Every row comes from one small tree of marks. Brackets hold a mark, then the marks that hang from it, in the order of their numbers. Every link used is in the known rows. Which tree was each row made from?
Known rows
(J597 J633): [ 0.65 -1.59 -1.17 -0.30  1.02  0.64 -0.12 -0.82  0.07  2.66 -1.09  0.45
  0.44  0.08 -0.99 -0.37  1.85  0.58]
(J169 J49): [ 1.79  0.32 -0.53 -0.02 -1.13  2.49 -1.83 -0.61  1.33 -0.48 -0.04  0.54
 -1.04  0.80 -2.30  0.69  1.77 -1.76]
(J415 J169 (J633 J597) J720): [ 0.83 -3.31  0.12  3.40  0.38  1.63  1.37 -0.05 -1.07  2.01  1.61 -0.23
  2.76  4.71  1.01  0.33  0.07  7.47]
(J169 (J49 J837) (J415 J633) J853): [ 4.04 -2.85  1.99  2.27  0.75  7.60 -2.57 -0.06 -2.19  5.91  1.27  2.96
  1.01  3.75 -1.29 -0.13  3.05 -1.57]
(J169 (J415 J633 J720) J853): [ 0.60 -2.39  4.15  4.68  2.23  4.35 -3.17 -0.17 -2.74  6.70  0.65 -0.23
  2.72  2.84  2.18  2.02  1.68  2.26]
(J169 J49 (J415 (J633 J597) J720)): [ 1.96 -2.52  0.65  3.59  0.32  5.89 -1.46  0.02 -0.15  4.24 -0.45 -0.43
  2.08  4.03 -0.88  2.43  2.45  2.83]
(J853 J169): [ 2.11  0.70 -0.08 -0.48  0.23  2.10 -0.11  0.88 -1.75  1.05  2.55 -0.13
 -2.86  0.26 -0.91  1.43  0.88 -0.02]
(J415 (J169 J49) (J633 J597)): [ 3.85 -2.81  0.94  1.45 -0.37  3.92  1.78 -1.05  0.97  0.56  2.14 -0.09
  1.90  5.31 -0.10 -1.31  2.10  2.65]
(J853 (J169 (J415 J633))): [ 1.50 -1.08  3.23  2.44  1.90  4.07  0.42  1.91 -1.82  5.00  2.73 -1.40
  0.83  1.82  2.12  0.96  1.90 -0.16]
(J720 (J415 (J169 (J49 J837)))): [ 3.10 -1.75 -2.73  0.79 -1.88  3.38  1.87 -0.30  1.19  0.67  0.63  3.03
  0.63  2.15 -5.30  0.41  3.07  0.95]
(J415 (J169 J49)): [ 0.75 -0.21  0.92  0.37 -0.06  1.39  0.40 -0.80  1.94 -1.61  1.11 -0.18
  0.87  1.81 -1.00 -0.18  2.06  0.34]
(J415 (J169 J49) J720): [-0.35 -0.25 -0.07  1.96 -0.61  1.56 -1.57 -0.66  0.76 -0.27  0.45  0.52
  0.68  2.22 -1.74  2.50  1.97  3.45]
(J853 (J169 (J415 J720))): [-0.41  0.58  0.81  2.32  1.98  2.43 -1.54  2.30 -2.70  4.00  0.78 -1.24
 -0.76  0.26  0.17  4.54  0.83  2.33]
(J169 J49 (J415 J633 J720) J853): [ 2.22 -2.39  3.81  4.45  1.37  6.91 -4.92 -1.12 -1.27  6.23  0.85  0.43
  1.76  4.05  0.20  2.79  3.80  0.46]
(J837 J49): [-0.12 -1.04 -1.82  1.27 -0.71  1.39  1.58 -1.74 -0.82  0.17  0.66  1.54
 -1.69  0.57 -0.83 -0.53  1.38 -0.32]
(J415 J633): [ 1.11 -1.67  1.44  1.83  0.06  1.67 -0.20  0.02 -0.19  2.37  1.37  0.69
  1.27  1.73  0.70 -0.91  0.96  0.40]
(J49 J837): [ 0.49 -1.14 -2.55 -0.40 -0.83  1.20  0.37  1.10 -2.09  0.89 -0.16  3.54
 -0.69  0.31 -2.34 -0.35 -0.52  1.06]
(J720 (J415 J169 J633)): [ 1.91 -2.92  1.82  3.31  0.37  1.57  3.10 -0.82  1.33  2.68  1.95 -0.12
  3.56  2.80 -0.16 -1.21  2.48  2.68]
(J633 J597): [ 1.84 -0.90 -1.55 -0.80 -0.29  0.80  1.61 -0.22 -0.65 -0.73 -0.01 -0.54
 -0.02  1.36 -0.18 -0.37 -0.93  1.67]

Which tree is each row?
[ 0.32 -1.10 -2.77  1.61 -1.47  2.63 -1.23  0.28 -0.83  0.87  0.21  3.86
 -0.34  2.51 -4.20  2.53  1.11  4.41] -> (J415 (J169 (J49 J837)) J720)
[-0.88  0.12  0.55  2.38  0.59  3.18 -3.02  0.34  0.97  2.38 -2.17 -0.64
  0.90  0.79 -1.13  4.12  2.15  0.72] -> (J169 J49 (J415 J720))
[ 2.30  1.03  1.22  0.65  1.15  4.74 -1.29  1.16 -0.39  2.08  1.31 -0.97
 -1.66  0.94 -1.04  2.79  2.86 -2.17] -> (J853 (J169 J49 J415))
[ 5.24 -3.74 -0.15  2.51 -1.40  5.26  2.55 -1.72  2.15  1.77  2.35  0.11
  2.48  4.96 -2.30 -0.93  3.76  2.48] -> (J720 (J415 (J169 J49) (J633 J597)))
[ 2.08 -3.16  1.29  1.61  0.62  1.61  3.65 -0.13 -0.36  0.75  2.35 -0.69
  3.08  4.50  2.13 -2.01  0.05  4.35] -> (J415 J169 (J633 J597))
[-0.56 -0.91  2.73  2.42  2.41  2.32 -3.09 -0.12 -2.41  3.90 -0.90 -0.75
  1.51  1.21  1.64  2.90  0.54  1.62] -> (J169 (J415 J720) J853)
[ 3.12 -2.50  1.35  2.07  0.43  5.61  0.66 -0.28  0.89  2.90  0.18 -0.86
  2.21  3.77  0.46 -0.01  2.45 -0.13] -> (J169 J49 (J415 (J633 J597)))
[ 3.40 -4.09  0.53  2.46 -0.28  2.53  4.86 -1.23  0.78  1.96  2.44 -0.70
  3.59  4.42 -0.35 -1.44  1.26  4.27] -> (J720 (J415 J169 (J633 J597)))
[ 4.15 -2.83  4.28  2.21  0.88  5.29 -1.61 -1.94  0.11  2.24  3.42  0.54
  1.35  5.13  0.48 -1.03  3.58  0.16] -> (J415 (J169 J49 J853) J633)
[ 3.21 -2.16  4.88  2.78  1.79  6.47 -2.79 -0.97 -0.39  4.95  1.31 -0.26
  1.60  3.66  0.83  0.22  3.72 -2.52] -> (J169 J49 (J415 J633) J853)
[ 3.80 -1.37 -0.01  1.88  0.23  7.52 -1.07  2.20 -2.40  5.92  2.20  2.73
 -1.30  2.68 -2.62  1.64  3.37 -0.63] -> (J853 (J169 (J49 J837) (J415 J633)))
[ 2.07 -0.91  1.81  3.97  0.37  6.90 -3.45  1.12 -1.59  6.20  2.04 -0.11
 -0.56  2.82 -1.26  4.40  3.87  1.58] -> (J853 (J169 J49 (J415 J633 J720)))
[ 2.87 -0.05 -1.52 -0.01  0.08  6.07 -0.79  2.25 -2.14  3.21  1.15  2.08
 -2.35  1.00 -3.46  2.80  2.33 -0.94] -> (J853 (J169 (J49 J837) J415))
[ 5.01 -2.94  3.51  1.93  1.35  7.34 -1.25 -1.54 -0.91  4.12  1.69 -0.46
  1.72  4.94  0.82 -0.11  2.61 -0.88] -> (J169 J49 (J415 (J633 J597)) J853)
[ 4.08 -3.73 -1.14  2.21 -1.38  4.05  2.50 -1.26  0.15  3.30  1.48  0.53
  1.85  3.08 -1.85 -0.71  1.44  2.03] -> (J720 (J415 (J633 J597)))
[ 0.33 -0.98  2.10  4.11  1.55  4.38 -1.88  1.95 -2.71  6.54  1.63 -0.69
  0.63  2.08  0.80  3.61  1.83  3.36] -> (J853 (J169 (J415 J633 J720)))
[ 2.54 -3.00  0.05  2.78 -0.94  4.30 -0.30 -0.89  0.07  1.81  1.74  0.42
  1.80  5.47 -1.09  1.07  1.96  5.72] -> (J415 (J169 J49) (J633 J597) J720)
[ 0.78 -0.45 -1.23  0.08 -0.08  3.97 -0.64  1.07 -0.25  1.93 -1.02  2.20
  0.09  0.56 -2.60  1.35  1.87 -1.46] -> (J169 (J49 J837) J415)
[ 2.39 -1.11  0.02  1.52 -0.98  2.52  1.46 -1.53  2.89 -0.31  0.80  0.15
  1.37  1.58 -3.19  0.57  3.47 -0.01] -> (J720 (J415 (J169 J49)))
[ 3.36 -2.95  1.27  3.28 -1.14  4.03  1.18 -1.81  2.70  2.43  2.26  0.66
  2.70  3.66 -2.28 -0.11  4.55  0.74] -> (J720 (J415 (J169 J49) J633))
[ 2.34 -0.18  3.36  0.82  1.73  4.83 -2.75 -0.96 -0.28  2.18  0.11 -0.43
  0.26  1.79  0.23  1.44  2.64 -3.09] -> (J169 J49 J415 J853)
[-1.76 -1.58  2.04  4.00  1.77  2.44 -1.31  0.91 -0.71  5.42 -0.45 -0.63
  3.19  1.95  1.80  2.21  1.38  2.68] -> (J169 (J415 J633 J720))
